Each row comes from the steps of one walk. Every step used is in the known rows, and no mark comes twice. Write the walk behind each row, first mark first.
Known rows:
z/e/a/d: [-14.0 -10.3  45.2 -13.4  18.8  49.9   9.1 -29.0   8.7  -8.0  -5.3  11.5
 -31.8 -45.4 -19.0   3.6 -16.1 -31.1  16.5  -4.3   3.6 -25.4  26.3 -14.0]
z/e/a/d/k: [-17.1 -14.2  35.9 -13.8  26.8  36.9   9.9 -43.2   7.5  -6.4   5.3  19.1
 -44.2   7.4 -18.3 -14.6 -16.0 -53.6   5.9  -8.9   3.0 -24.5   3.3  -0.4]
d/k/e/a/t: [ 19.9 -35.4  19.1 -20.6   8.7  37.7  -4.5 -40.8   7.9   8.7  66.1  15.9
 -55.4  23.0  42.7  18.6  -7.0 -23.7  -5.7  -4.8  -4.5 -48.8   5.2   0.5]
t/a/d/z/e: [-26.0  11.1  55.5 -17.6 -42.3  29.3  -3.9 -46.6   8.5  -6.5 -15.2 -23.0
 -52.7 -30.5 -54.6  -4.7 -17.3  -5.2  12.6 -16.0   3.7 -17.6  18.9 -16.2]
e/z/d/k: [  1.1 -14.4  42.4 -25.7  26.4 -10.4  -4.6 -10.2   2.4 -11.0   0.1 -18.9
 -48.6  23.8  13.4 -23.1  -6.9 -50.7  28.3 -20.4 -13.6 -33.3  24.3   6.3]
e/b: [  7.6 -13.0  17.1 -26.6   4.0  29.9  -0.6  -8.3  17.4  -4.2  17.3 -14.4
 -37.6 -42.0   1.8   0.4  12.0 -22.3 -51.3 -18.8   4.3 -30.5  33.4 -10.6]
a/e/z/d/k: [ 29.3 -14.7  44.8 -23.4  36.6   6.8  -4.2 -15.0   2.2  -8.8 -15.2 -26.2
 -51.7   8.2   7.6   2.8 -11.3 -57.2  28.5  -9.8 -22.2 -42.0  25.1   5.5]
z/e: [ 10.9  -2.7  30.6 -15.7   3.5  37.6  -1.7  -4.8  10.9   0.7  -1.7 -21.7
 -29.0 -56.0 -33.1  -0.7  -7.6 -33.1  30.1  -7.0  -5.6 -37.7  24.7 -12.9]
z/d/k/t/a: [ -4.0  -4.6   2.5 -27.7   7.7 -17.9 -27.8 -56.0  10.2  -2.3   9.0 -14.3
 -33.4  77.8 -20.4  -9.8 -15.4 -42.0 -47.1  -0.8  -5.1 -29.0  25.9  -0.5]
z/e/r: [ 12.1   0.5  26.6 -11.2  10.2  39.6  -1.1  -8.1   6.7  -0.2 -25.1 -17.5
 -33.4 -62.0 -19.3 -12.6 -14.6 -43.2 -28.8 -14.9   4.3 -39.2  31.4 -13.2]
k/e/a/d: [ -2.7 -13.2  34.4 -20.1   7.4  38.3   5.3 -34.3   7.2  -7.3  30.4   8.1
 -40.1 -27.5  39.4  19.9 -14.3  -3.6   7.2   3.0   1.2 -35.1  27.1 -11.8]
t/a: [  7.5  -0.5  24.4 -28.6 -19.1  26.7 -13.0 -40.0  13.5  -4.3  18.2 -12.5
 -31.9  -7.9 -26.9   0.2 -10.0   2.6  15.2 -16.8  -7.2 -27.8  30.1 -11.2]
t/a/e/k: [ 40.3  -1.1  20.5 -23.7 -11.2  51.1 -14.2 -47.3   3.9  -0.9  15.8  -3.7
 -36.8 -32.3 -21.6  25.9 -15.6 -20.7 -25.2 -11.1  -9.6 -40.2  27.8 -12.5]
a/e/b: [ 35.8 -13.9  20.1 -23.8  10.9  47.4   1.0 -14.5  16.7  -0.4   3.9 -21.6
 -38.7 -59.2  -6.5  27.6   8.3 -26.7 -48.5  -8.4  -3.8 -41.4  35.2 -10.0]
z/d/k/e: [ 12.7  -9.6  15.7 -21.2  13.9 -15.0 -11.1 -16.7   6.3  -5.9  38.9 -21.7
 -44.2  23.6  39.1 -13.0 -11.3 -38.4 -22.4   5.6  -2.7 -45.1  20.7   6.9]
d/k/t/a/e: [ 30.0  -4.3   2.4 -26.4  11.1  26.4 -19.2 -67.8  11.1  11.7   2.1 -17.9
 -42.5  46.9 -38.1  19.6 -13.5 -37.8 -17.6  -4.1 -18.7 -39.2   9.2  -3.4]
t/a/e/z/d: [ 32.0  -4.9  55.1 -22.4   4.8  28.5 -18.3 -31.9   3.7 -12.2 -24.0 -24.1
 -33.7 -28.4  -9.4  25.7 -18.6  -9.4  29.5  -3.3 -18.3 -38.6  47.7  -6.7]
k/t: [  3.4  -8.0   9.2 -28.9  11.1  15.4  -7.5 -16.3  13.0   6.8   0.9 -23.5
 -33.4   1.6 -17.5  11.8  -4.3 -31.9   2.1  -8.2 -11.2 -35.0  30.1 -17.0]
t/a/e/k/d/z: [ 20.4  -4.5  33.3 -22.9 -46.1  26.0   2.0 -62.3  -1.2 -11.6   7.1  -9.1
 -60.0 -12.0 -34.6  14.5 -16.1   1.6 -38.3 -14.2  -4.1 -15.4  41.8 -20.1]
k/d: [-10.2  -7.9  16.7 -28.8  -2.0   4.1  13.0 -27.9  10.0 -15.8  20.4 -25.8
 -36.1  -3.7 -18.1  -3.4  -7.2  -6.9   9.2  -5.2 -10.6 -12.5  48.3 -17.0]
e/z/d/k/t/a: [ -0.7  -6.6  27.4 -25.3  17.8  -7.3 -27.1 -50.4   4.1  -2.7 -10.9 -17.0
 -40.4  66.8  -4.2  -9.0 -12.2 -36.2  -3.2  -8.3 -11.6 -30.2  26.4   0.8]
t/a/d/z: [-30.0   6.7  47.7 -31.0 -47.6   9.2  -1.0 -48.8  10.5 -11.6   0.5 -19.5
 -60.7   3.9 -30.5  -4.6 -13.5   6.6   4.4 -27.9  -0.8 -10.7  23.0 -13.4]
e/k/t/a/d/z: [-26.8   3.5  23.6 -29.0 -36.6  14.4  -9.4 -60.9   1.9  -1.0   0.3  -9.8
 -60.6  26.3 -26.5   7.3 -14.2 -25.5 -55.8 -20.6   4.0 -16.6  22.9 -22.5]
k/t/a/d/z/e/r: [-26.6  13.4  32.3 -13.7 -26.5  27.0 -10.2 -58.9   4.0   1.8 -53.6 -23.8
 -52.4  -8.6 -43.8  -3.4 -23.3 -27.5 -68.7 -14.0  12.7 -20.5  27.1 -22.8]
e/z/d: [  2.6 -11.6  51.5 -25.8  16.8   0.4  -5.6   3.2   4.3 -13.4 -12.0 -25.1
 -35.7 -27.1  13.9   0.3  -8.0 -28.1  38.6 -14.4 -13.1 -33.4  46.7  -7.6]

Which walk is each row?
[-16.2 -10.3  38.0 -27.8 -33.9  -5.4  14.8 -25.1   7.9 -13.7   7.9 -26.6
 -62.0  -5.5 -22.0  -8.7  -4.2   1.2   8.5 -21.9  -4.7 -10.1  41.3 -17.7] : k/d/z
[-18.1 -10.9  21.0 -14.1  37.5  33.8   1.8 -52.4   7.2   3.7  -5.1  13.4
 -40.5  32.6 -22.7   0.3 -15.4 -63.2 -14.4   1.5   0.7 -26.8   4.9  -6.3] : z/e/a/d/k/t
[  8.1  -2.7  47.2 -10.9 -23.2  27.3   0.8  -3.6   5.0   1.6 -40.8 -18.3
 -58.5 -61.7 -23.9 -22.8 -10.3 -35.8 -25.8 -32.4  10.7 -37.2  23.8 -14.4] : d/z/e/r
[-21.5 -16.2  29.5 -26.8  21.4  18.9  11.9 -45.2   9.6 -11.0  23.6  20.4
 -51.8  37.8   5.5 -13.8 -12.5 -42.5   0.6 -19.5  -2.7 -20.3   8.2   1.3] : e/a/d/k
[ 29.6 -21.1  30.4 -17.2   2.1  45.7  -4.2 -18.8   8.5   0.9  31.5  17.6
 -37.0 -46.9  43.7  18.1  -7.1   1.6  17.6  -4.6   0.3 -47.0  26.1  -9.8] : k/e/a
[ -0.1  -3.7  14.8 -12.8   0.2  30.2  10.2 -29.4  -0.7 -11.7  15.6 -11.7
 -31.0 -39.9 -26.8  -2.8 -12.3 -35.8 -23.8   2.1   0.6 -19.0  42.9 -20.9] : z/e/k/d
[  1.5  -2.0   0.2 -28.8   2.7   9.6 -20.2 -63.6  11.7   7.7  15.1 -10.8
 -41.3  69.9 -28.6  -5.8 -10.3 -30.5 -15.6 -11.5 -10.4 -29.6   8.6  -3.5] : d/k/t/a
[ -2.6 -13.2  18.9 -28.6  16.7 -23.1  -5.5 -16.6   9.8 -11.6  18.2 -15.5
 -41.9  37.8   0.7 -24.4  -8.5 -55.5 -17.3 -12.2  -4.9 -30.5  24.5   5.3] : z/d/k
[ 24.4  -8.6  32.6 -18.8  16.4  24.4  -3.1 -19.2   2.4   3.5  26.6 -22.5
 -57.9  -0.8  46.1  -6.5  -2.4 -22.0  53.9 -12.5 -16.1 -47.8   3.9   4.5] : d/k/e/z
[ 24.6  -2.6  13.0 -23.1 -13.4  36.8  -0.9 -69.3   0.5 -13.4  21.5 -11.2
 -35.0 -13.0 -31.2  21.5 -19.1  -5.4 -42.7   1.5  -8.9 -18.0  47.7 -19.0] : t/a/e/k/d
[  8.5 -31.0  40.6 -13.7   6.0  61.2  -2.4 -21.8   9.8   6.7  18.9  12.6
 -34.0 -44.4 -17.9  26.9 -10.1 -29.2  16.6  -4.9  -3.0 -39.1  25.6 -15.7] : z/e/a/t
[-21.2   7.3   1.0 -29.9  -2.6  25.0 -11.4 -68.2   3.7  -3.3  14.8  -9.6
 -34.1  29.3 -22.4  18.4 -16.9 -31.2 -56.6  -5.2  -0.6 -20.3  31.8 -20.1] : e/k/t/a/d
[ -9.4  -7.1  44.8 -14.2 -30.6  14.5  11.8 -21.5   6.1 -10.2 -11.2 -28.1
 -52.8 -39.2 -44.9 -11.1  -7.7  -8.7  16.7  -9.8  -1.2 -13.2  35.9 -20.8] : k/d/z/e
[-26.8   5.6  17.1 -31.4  -4.4   7.7  -1.6 -68.7  11.4 -11.5  27.9 -13.1
 -49.2  56.5 -25.8 -18.1 -15.4 -25.4  -8.5 -16.3  -6.5 -14.3   9.2   0.4] : t/a/d/k
[-26.5   4.2  29.6 -14.7 -28.8  35.9 -11.8 -56.7  13.0   2.0 -26.8 -21.0
 -48.6 -21.4 -45.2  12.6  -1.0 -16.2 -83.0  -5.0  16.8 -19.2  25.1 -20.5] : k/t/a/d/z/e/b
[ 35.3  -6.3  24.4 -22.4  15.2  37.9   2.2 -18.2   7.7  -1.0 -24.7 -23.5
 -41.9 -47.7  -6.7  15.3 -16.8 -38.9 -34.3 -17.1  -7.7 -42.5  36.3 -12.1] : a/e/r
[  4.2 -32.0  60.8 -14.5 -27.7  50.8  -0.3 -16.5   8.3   8.3   3.8  13.7
 -59.9 -47.1 -21.8  18.3  -7.1 -20.6  17.8 -22.1   2.4 -38.1  18.0 -15.9] : d/z/e/a/t
[ -7.2   4.6  35.2 -20.5  -0.1  26.1  -6.9 -66.1   1.9  -6.8  26.8 -21.3
 -54.7  29.1  30.5   0.1 -15.6  -2.0  32.5  -5.2 -11.1 -30.1   5.3   2.5] : t/a/d/k/e/z
[ -4.9 -12.5   4.7 -29.1  28.0 -24.7 -14.0 -23.8   9.7  -1.4   6.4 -20.7
 -39.3  63.4  -5.3  -9.9  -9.2 -66.4 -38.9  -2.6  -7.3 -32.0  24.7  -0.8] : z/d/k/t
[  3.8  -4.3  52.2 -15.7 -27.8  29.1   0.4  -1.3   9.3   2.7 -15.8 -21.2
 -53.8 -57.3 -38.6  -8.3  -4.6 -23.5  32.8 -23.1  -1.0 -36.2  16.9 -13.4] : d/z/e
[  1.3 -10.5  -1.7 -29.7  21.5   2.4  -7.1 -31.7  11.6   9.0  14.5 -17.2
 -46.7  50.1 -14.1  -7.6  -3.4 -56.1  -6.9 -13.8 -12.5 -35.2   8.0  -3.5] : d/k/t
[-28.4  -1.0  18.2 -32.4  14.9   2.4  12.2 -36.6  10.7  -9.9  23.8 -22.0
 -53.9  43.1 -11.9 -19.3 -10.6 -49.0   0.7 -16.7  -9.2 -19.6   7.4   0.5] : a/d/k
[ 19.4  -9.3   7.4 -21.7   6.0  14.5  -4.5 -21.7   8.7   3.5  45.2 -19.6
 -51.5   9.9  28.9  -6.8  -5.8 -27.9  11.1  -6.4  -8.7 -47.2   3.4   3.9] : d/k/e
[-27.5   8.9  11.5 -32.1  -3.4  16.6 -11.0 -65.2  12.4  -3.0   1.8 -25.8
 -31.4  32.9 -32.0  18.8 -17.8 -11.8 -18.9  -1.1  -7.8 -18.8  31.0 -18.6] : k/t/a/d
[ 34.7  -1.8  28.3 -26.0 -10.0  43.7 -12.6 -45.7  12.1  -0.6   3.2 -18.7
 -33.9 -29.8 -32.5  26.2 -14.8  -1.8  15.9  -6.4 -15.6 -37.5  30.6 -10.3] : t/a/e
[ 11.0  -6.0  45.4 -12.8 -27.9  34.1  -0.9  -3.8   0.4   2.4  -4.7  -7.2
 -57.8 -65.0 -27.6 -12.1  -6.5 -43.1  -9.6 -26.6   5.5 -38.9  16.1 -16.6] : d/z/e/k
[ 21.0  -6.2   5.7 -17.3  11.8  15.8  -4.2 -28.4   4.0   2.9  21.8 -16.7
 -54.8   5.6  44.7 -21.7 -12.2 -37.4 -49.3 -13.7   3.0 -48.8  10.3   3.0] : d/k/e/r
[ -9.3 -12.5  36.9 -11.9 -28.8  25.5  11.9 -21.5  11.2 -10.5  -8.5 -22.0
 -52.3 -55.8 -32.3  -5.6   9.0  -9.4 -54.9 -10.0  12.5 -10.9  42.1 -19.8] : k/d/z/e/b
[ -9.3   2.3   5.7 -20.7  -6.3  26.5  -8.2 -70.6  12.9  -6.6  49.1 -14.3
 -49.5  24.6  30.1  -2.9  -1.2  -6.8 -84.8   3.4  10.6 -27.8  11.0   2.2] : t/a/d/k/e/b
[-24.7   4.5  47.3 -14.1 -41.2  39.9  -3.9 -48.5  13.2  -8.1 -13.9 -15.3
 -52.3 -45.1 -41.8  -4.2  -0.4  -5.2 -62.3 -16.6  17.5 -16.2  25.1 -15.4] : t/a/d/z/e/b
[ 34.8  -5.1  24.6 -23.1  20.8  37.1 -19.0 -62.8   4.8  10.1 -16.3 -20.6
 -48.6  36.2 -21.8  24.0 -11.4 -29.8  30.6 -11.4 -24.9 -41.1   8.7  -2.1] : d/k/t/a/e/z
